What can hang from each mark:
Q_474: Q_485 Q_639
Q_770: Q_509
Q_485: Q_671 Q_770
Q_671: Q_406 Q_505 Q_509 Q_639 Q_873
Q_509: Q_489 Q_770

Each row was made from one small tree. The marks that hang from a mark follow it in brackets, in the order of their numbers. Every link used is in the known rows. Write each row's tree.
Known rows:
Q_485[Q_671[Q_873] Q_770]: [ 1.71 -0.63 -1.88 -1.21  0.73 -3.46 -0.74 -1.65  0.82 -3.12  1.20 -4.31
 -1.70 -0.93  2.24 -6.90  0.26  0.23  1.36  0.61 -0.90  3.62 -2.12  0.02
  2.38  1.59  1.30  1.92 -1.20 -3.10  1.95  0.23]
Q_474[Q_485 Q_639]: [-0.26 -0.40 -3.13  0.70  0.10 -3.48 -0.23 -6.13  4.70 -0.74  2.08 -4.24
 -2.73 -0.02  2.11 -6.96  2.69 -1.75 -1.23 -2.59  0.17  3.86 -1.97  2.77
  4.86 -0.32  2.42  2.01 -1.00  2.14  2.41 -1.49]
Q_671[Q_406 Q_509 Q_639 Q_873]: [ 1.52  1.00 -0.85 -3.84  0.69  0.00 -1.93 -5.13  1.85 -1.35  3.23 -2.61
  0.86 -0.38  3.59 -0.97  5.46  0.49  0.80 -1.51  2.26 -0.56 -0.61  3.91
  1.67 -0.34  0.97  3.47  0.19  1.00  2.77 -0.75]
Q_671[Q_406 Q_505 Q_509[Q_489 Q_770] Q_873]: [ 0.76  1.90 -4.90 -4.78  0.42  0.54 -2.30 -1.68  2.49 -5.98  2.02 -4.11
 -0.18 -2.37  2.63 -2.47  7.92 -1.99  0.32  1.99  3.44  1.36  0.46  5.39
  0.83 -0.60 -0.90  1.15 -1.70  1.15  3.43 -5.50]
Q_474[Q_485]: [ 0.61  0.09 -3.41  0.71 -1.09 -2.95 -0.52 -4.33  3.05 -2.36  2.38 -4.14
 -3.32 -0.54  2.16 -6.87  1.88 -1.34 -1.40 -2.32  0.79  3.88 -2.38  1.61
  4.31  0.67  1.23  2.18 -0.90  0.99  3.07 -1.15]
Q_485[Q_671]: [ 1.71 -1.17 -3.17 -0.14 -0.78 -3.03 -0.68 -1.44  2.68 -2.18  1.29 -3.74
 -2.31 -2.16  2.23 -8.26  0.94 -0.83 -0.84  0.07  1.16  4.80 -1.64  0.51
  3.93  1.01  2.61  2.45 -0.63 -1.36  3.58  0.32]
Q_671[Q_406 Q_505 Q_639 Q_873]: [ 2.06 -0.90 -1.20 -2.67 -0.65 -0.19 -2.05 -3.52  2.18 -1.39  3.02 -3.30
  0.68 -1.69  2.75 -2.27  5.25 -1.17  1.17 -0.39  2.28 -0.01 -0.77  4.01
  2.46 -0.93  0.53  4.23  0.21  0.89  3.61 -1.97]
Q_485[Q_770]: [ 1.85  0.09 -4.61 -0.08  0.52 -3.31 -0.09 -2.13  3.20 -2.95  1.33 -5.44
 -2.34  0.09  0.55 -8.82  0.52  0.24  0.17 -0.49 -0.46  4.17 -1.00  1.23
  1.70  1.46  0.47  2.29 -2.39 -0.79  2.51  1.22]
Q_770[Q_509]: [ 0.91 -0.55 -2.97 -0.20 -0.83 -2.43 -1.49 -1.81  4.24 -2.97  1.25 -4.65
 -1.20 -1.52  3.06 -8.18  1.66 -1.18 -1.38 -2.53  2.32  3.49  0.08  1.14
  3.93  0.40  1.68  2.22 -1.59 -0.44  1.67  0.28]
Q_671[Q_406]: [ 1.31 -1.35 -3.28 -0.15 -0.38 -1.38 -0.10 -2.55  2.76 -1.76  2.25 -4.88
 -1.96 -0.97  2.29 -7.03  2.52  0.42 -0.60 -0.55  0.51  2.34 -0.97  2.91
  3.29  0.11  1.26  3.67 -0.91  1.05  3.50  0.03]
Q_485[Q_671[Q_406 Q_505 Q_509[Q_489] Q_873] Q_770]: [ 0.30 -0.11 -2.99 -4.08 -0.37 -2.25 -1.26 -1.09  1.12 -5.51  0.88 -4.14
 -0.05 -1.41  2.73 -2.22  3.89 -0.71  4.37  3.92 -0.15  0.72  1.37  3.42
  0.54  1.38 -0.31  1.37 -1.12 -1.95  2.73 -3.13]
Q_671[Q_873]: [ 2.34  0.10 -2.61 -0.93  0.42 -1.23 -0.86 -2.35  1.44 -2.29  2.84 -4.58
 -1.75 -0.93  2.68 -6.16  2.72 -0.15 -2.20 -1.97  1.50  3.48 -2.39  1.80
  2.55  0.77  1.83  2.54 -0.95 -0.24  2.63 -0.42]
Q_474[Q_485[Q_671[Q_406]] Q_639]: [-1.23 -3.10 -1.64  0.04 -0.85 -3.80 -0.34 -5.86  3.49 -0.48  1.49 -3.44
 -2.52 -1.16  2.98 -6.32  2.22 -1.33  1.68 -0.76 -1.28  2.57 -1.91  2.57
  6.64 -0.82  2.12  2.78  0.54  1.14  2.67 -1.91]
Q_671[Q_406 Q_505]: [ 1.43 -2.00 -4.13 -0.86 -1.36 -1.11 -0.43 -1.58  3.46 -2.42  1.61 -4.88
 -0.96 -1.25  2.23 -6.15  3.64 -0.94  0.50  0.95  1.40  2.05 -0.56  3.66
  3.07 -0.03  0.40  4.28 -0.50  1.01  3.59 -0.99]
Q_485[Q_671[Q_873] Q_770[Q_509[Q_489]]]: [ 0.14  0.22 -1.32 -1.67 -0.50 -3.90 -2.34 -0.39  1.70 -5.18  0.67 -4.60
 -1.41 -2.49  3.00 -7.11  0.72 -1.55  1.99  0.39 -0.16  3.19  0.86  0.19
  2.70  0.88  1.09 -0.15 -2.87 -3.96  1.71 -1.82]
Q_485[Q_671[Q_406 Q_505 Q_639 Q_873] Q_770[Q_509[Q_489]]]: [-0.27 -0.96 -0.31 -3.28 -1.74 -2.77 -3.31 -1.43  2.06 -4.41  1.10 -3.32
  0.89 -3.20  2.87 -3.37  3.07 -2.53  5.42  1.78  0.35 -0.16  2.26  2.57
  2.50 -0.83 -0.45  1.62 -1.58 -3.01  2.82 -3.21]
Q_509[Q_489 Q_770]: [ 1.41  2.25 -5.91 -1.03  0.44 -1.71 -1.74 -1.22  3.89 -4.65  1.94 -4.85
 -3.38 -2.99  0.27 -8.78  4.42 -2.18 -2.79  0.08  2.88  5.65 -0.61  3.01
  2.16 -0.52  0.95  0.09 -3.77  0.35  4.55 -3.37]

Which tree is each row?
[-1.42  1.15 -5.25 -3.05 -0.54 -3.36 -2.27 -4.43  5.02 -4.91  0.16 -2.38
 -1.60 -2.52  1.87 -4.42  6.35 -4.83  0.58  1.86  2.66  4.23 -0.03  4.12
  4.13 -0.86  1.15 -0.49 -1.23  1.10  3.42 -6.29]
Q_474[Q_485[Q_671[Q_505 Q_509[Q_489 Q_770]]] Q_639]
[-0.57 -1.71 -2.33  0.39 -0.45 -4.53 -0.72 -5.51  3.95 -0.84  1.33 -3.33
 -2.79 -1.13  2.39 -7.13  1.68 -2.46 -0.08 -1.27 -0.23  4.30 -2.21  1.61
  6.33 -0.12  3.00  1.84  0.18  0.43  2.68 -1.68]
Q_474[Q_485[Q_671] Q_639]
[-0.80  0.71 -3.77 -2.31  1.02 -3.37 -1.55 -6.07  4.52 -3.24  0.53 -2.47
 -2.03 -0.94  2.06 -5.81  4.74 -2.53 -0.21 -0.64  1.82  4.53 -1.94  2.14
  5.05 -0.10  1.97  0.30 -0.01  1.19  1.78 -3.43]
Q_474[Q_485[Q_671[Q_509[Q_770]]] Q_639]
[ 0.60  2.93 -4.16 -3.79  0.39 -0.32 -2.76 -3.75  3.89 -3.81  2.30 -2.69
 -0.90 -2.40  1.00 -3.46  6.78 -1.42  0.57  0.21  3.60  2.09  1.14  5.16
  1.32 -1.59  0.34  0.67 -2.44  1.57  4.87 -3.99]
Q_671[Q_406 Q_509[Q_489 Q_770] Q_639]
[ 1.38  2.49 -3.10 -5.28 -0.05 -0.78 -3.87 -2.18  2.73 -5.26  1.94 -1.40
  0.51 -3.82  2.22 -1.75  7.37 -3.73  0.75  2.08  4.89  2.87  0.14  3.49
  1.32 -0.85  0.83  0.21 -1.08 -1.22  4.41 -5.59]
Q_485[Q_671[Q_505 Q_509[Q_489 Q_770] Q_639 Q_873]]
[ 1.17  2.22 -1.74 -3.94  0.60 -3.07 -2.40 -2.94  1.58 -3.83  1.69 -2.69
 -0.42 -1.27  1.72 -2.48  2.94 -0.90  2.98  1.29  0.87  2.28  0.71  1.67
  0.10  0.79  1.23  0.06 -2.18 -3.01  3.19 -1.84]
Q_485[Q_671[Q_509[Q_489] Q_639 Q_873] Q_770]
[ 0.37  0.44 -1.60 -4.89 -0.46 -1.95 -2.50 -2.64  1.51 -3.96  1.60 -2.76
  0.91 -1.74  2.42 -0.59  4.53 -1.13  5.41  3.47  0.66 -0.28  1.54  3.57
  0.37  0.02 -0.01  1.67 -1.07 -2.16  3.60 -3.39]
Q_485[Q_671[Q_406 Q_505 Q_509[Q_489] Q_639 Q_873] Q_770]
[-0.82  1.31 -3.57 -3.91 -1.81 -1.84 -3.38 -4.75  3.32 -5.02  1.60 -1.10
 -0.84 -3.58  1.83 -1.90  6.79 -3.92  3.42  2.26  3.51  1.46  0.61  4.61
  3.49 -1.40 -0.44  0.85 -0.51  0.66  5.19 -6.37]
Q_474[Q_485[Q_671[Q_406 Q_505 Q_509[Q_489 Q_770] Q_639]]]
[-0.67 -0.36 -3.65  0.50  0.83 -4.77 -0.13 -6.19  4.41 -1.59  1.16 -4.97
 -2.82  1.08  0.65 -7.57  1.10 -1.10  0.99 -1.95 -1.72  3.90 -1.61  2.15
  3.44  0.06  0.91  1.63 -2.17  0.86  1.55 -0.78]
Q_474[Q_485[Q_770] Q_639]
[-1.63 -1.38  0.04 -1.09  0.07 -5.55 -1.72 -5.47  2.94 -2.97  0.17 -4.02
 -1.20 -0.37  3.60 -6.07  0.83 -1.96  2.67 -2.13 -1.71  2.48 -0.91  0.49
  5.39  0.33  1.28  0.83 -0.79 -1.71 -0.52 -1.67]
Q_474[Q_485[Q_671[Q_873] Q_770[Q_509]] Q_639]
[ 0.61 -0.84 -0.71 -1.80 -0.03 -3.77 -1.90 -1.29  1.71 -4.28  0.39 -4.07
 -0.58 -1.36  3.51 -7.29  0.14 -0.71  2.05 -0.63 -0.39  2.95 -0.40 -0.52
  3.59  1.20  0.84  1.47 -1.39 -3.71  0.29  0.11]
Q_485[Q_671[Q_873] Q_770[Q_509]]
[ 0.48 -1.91 -2.98 -1.36 -1.94 -4.54 -1.76 -0.15  3.67 -4.76 -0.89 -4.56
 -0.31 -1.95  2.35 -8.36  0.57 -2.32  2.99  1.26  0.67  3.38  0.97  0.16
  3.83  1.15  0.26  2.14 -1.12 -3.07  1.28  0.14]
Q_485[Q_671[Q_505] Q_770[Q_509]]
[-1.17 -1.32 -0.13 -2.81  0.36 -2.77 -0.63 -6.97  1.81 -1.28  1.81 -2.71
 -0.56  0.06  4.73 -1.76  4.18 -0.60  1.90 -0.87 -0.60  0.57 -1.90  2.77
  5.09 -0.15  1.97  2.21  1.33  1.13  1.04 -2.64]
Q_474[Q_485[Q_671[Q_406 Q_509 Q_873]] Q_639]
[ 1.78  2.22 -1.93 -4.63  1.63  0.56 -2.89 -4.88  2.11 -2.91  2.79 -2.18
  0.68 -1.12  2.50 -1.96  7.16 -0.43  0.13 -1.38  3.34  0.64 -1.05  4.05
  1.68 -1.18  0.01  2.42 -0.67  1.41  2.80 -2.60]
Q_671[Q_406 Q_509[Q_770] Q_639 Q_873]
[-2.27 -2.48  0.63 -1.27  0.05 -4.60 -1.38 -6.03  2.47 -2.70  0.57 -4.21
 -0.86 -0.37  3.82 -5.19  1.19 -1.09  4.16 -1.42 -2.88  0.56 -0.76  1.43
  5.91 -0.42  0.37  1.77 -0.44 -0.73 -0.54 -1.99]
Q_474[Q_485[Q_671[Q_406 Q_873] Q_770[Q_509]] Q_639]
[ 1.44  1.01 -2.41 -2.67  0.50 -3.58 -1.70 -3.44  2.95 -2.51  0.79 -2.44
 -0.46 -0.23  1.26 -4.95  1.47 -0.16  2.94  0.34  1.02  2.44 -0.05  0.87
  1.43  0.88  1.10  1.91 -0.97 -2.15  2.81  1.12]
Q_485[Q_671[Q_509 Q_639] Q_770]
[ 0.47 -2.00  0.65 -3.11 -1.20 -2.51 -3.14 -2.49  2.09 -3.41  0.69 -3.00
  1.77 -2.25  3.43 -3.79  2.50 -1.53  5.37  0.79  0.24 -0.48  0.97  1.78
  3.41 -0.49 -0.62  3.39 -0.24 -2.76  1.49 -1.20]
Q_485[Q_671[Q_406 Q_505 Q_639 Q_873] Q_770[Q_509]]
[-0.80 -1.23 -3.32 -1.97 -0.90 -3.83 -1.00 -5.33  4.59 -2.18  0.40 -2.61
 -0.55 -0.56  3.37 -3.61  4.20 -3.23  1.49  0.44  1.60  2.92 -0.88  2.64
  4.97  0.24  2.10  1.99  1.10  0.82  2.13 -2.55]
Q_474[Q_485[Q_671[Q_505 Q_509]] Q_639]
[-0.75 -1.43 -2.77  0.39  0.18 -5.51 -0.38 -5.49  3.76 -1.74  0.40 -4.13
 -2.90  0.05  1.39 -7.72  0.20 -1.53  2.27 -0.38 -2.19  4.21 -1.89  1.00
  4.91  0.57  1.46  1.31 -0.99 -0.57  1.47 -0.84]
Q_474[Q_485[Q_671 Q_770] Q_639]
[-1.46 -1.64 -1.50 -3.31  0.17 -3.63 -0.82 -5.96  2.38 -3.01  0.48 -3.53
  0.38  0.59  3.61 -1.49  3.77 -1.34  5.14  1.36 -1.80  0.10 -0.84  3.10
  3.43  0.38 -0.26  2.52  1.04  0.10  0.64 -2.94]
Q_474[Q_485[Q_671[Q_406 Q_505 Q_509 Q_873] Q_770] Q_639]
[ 0.49  1.06 -0.97 -4.19  0.41 -2.33 -2.19 -3.36  1.12 -3.42  1.72 -3.01
 -0.12 -1.27  2.29 -1.51  3.27  0.11  4.28  1.73 -0.15  0.31  0.92  2.86
  0.53  0.02  0.58  0.93 -1.50 -2.09  3.21 -2.13]
Q_485[Q_671[Q_406 Q_509[Q_489] Q_639 Q_873] Q_770]
[ 1.43  0.42 -5.21 -3.52 -0.18 -1.88 -1.96 -1.21  3.64 -5.24  0.01 -2.69
 -0.38 -2.43  2.11 -6.03  5.29 -2.55 -0.09  2.13  4.44  4.34 -0.84  1.98
  2.91  0.69  0.52  1.73  0.04 -0.50  2.99 -2.32]
Q_485[Q_671[Q_505 Q_509[Q_770]]]
[-0.85  0.23 -4.57 -2.92 -0.12 -3.19 -1.83 -5.50  4.88 -3.87 -0.02 -2.19
 -0.66 -1.40  2.21 -4.75  5.89 -3.92  0.70  0.59  2.68  3.98 -1.44  2.97
  4.87 -0.42  1.16  1.15  0.59  1.48  2.06 -4.02]
Q_474[Q_485[Q_671[Q_505 Q_509[Q_770]]] Q_639]
[ 0.89  1.20 -4.02 -3.43 -0.83 -3.50 -2.13 -2.03  3.67 -4.36  0.35 -2.81
 -0.27 -1.73  0.84 -3.61  3.03 -2.40  3.83  3.04  1.90  2.54  2.05  2.47
  0.41  0.44  0.52  0.72 -1.87 -2.32  4.18 -2.12]
Q_485[Q_671[Q_505 Q_509[Q_489] Q_639] Q_770]
[ 0.81 -1.34 -2.34 -3.96  0.02 -2.09 -0.80 -2.00  1.01 -4.17  0.55 -3.68
  0.83 -0.41  3.20 -2.48  3.31  0.13  4.34  2.93 -0.06  0.36 -0.29  2.29
  1.48  1.61 -0.54  3.06  0.51 -1.73  1.43 -1.00]
Q_485[Q_671[Q_406 Q_505 Q_509 Q_873] Q_770]
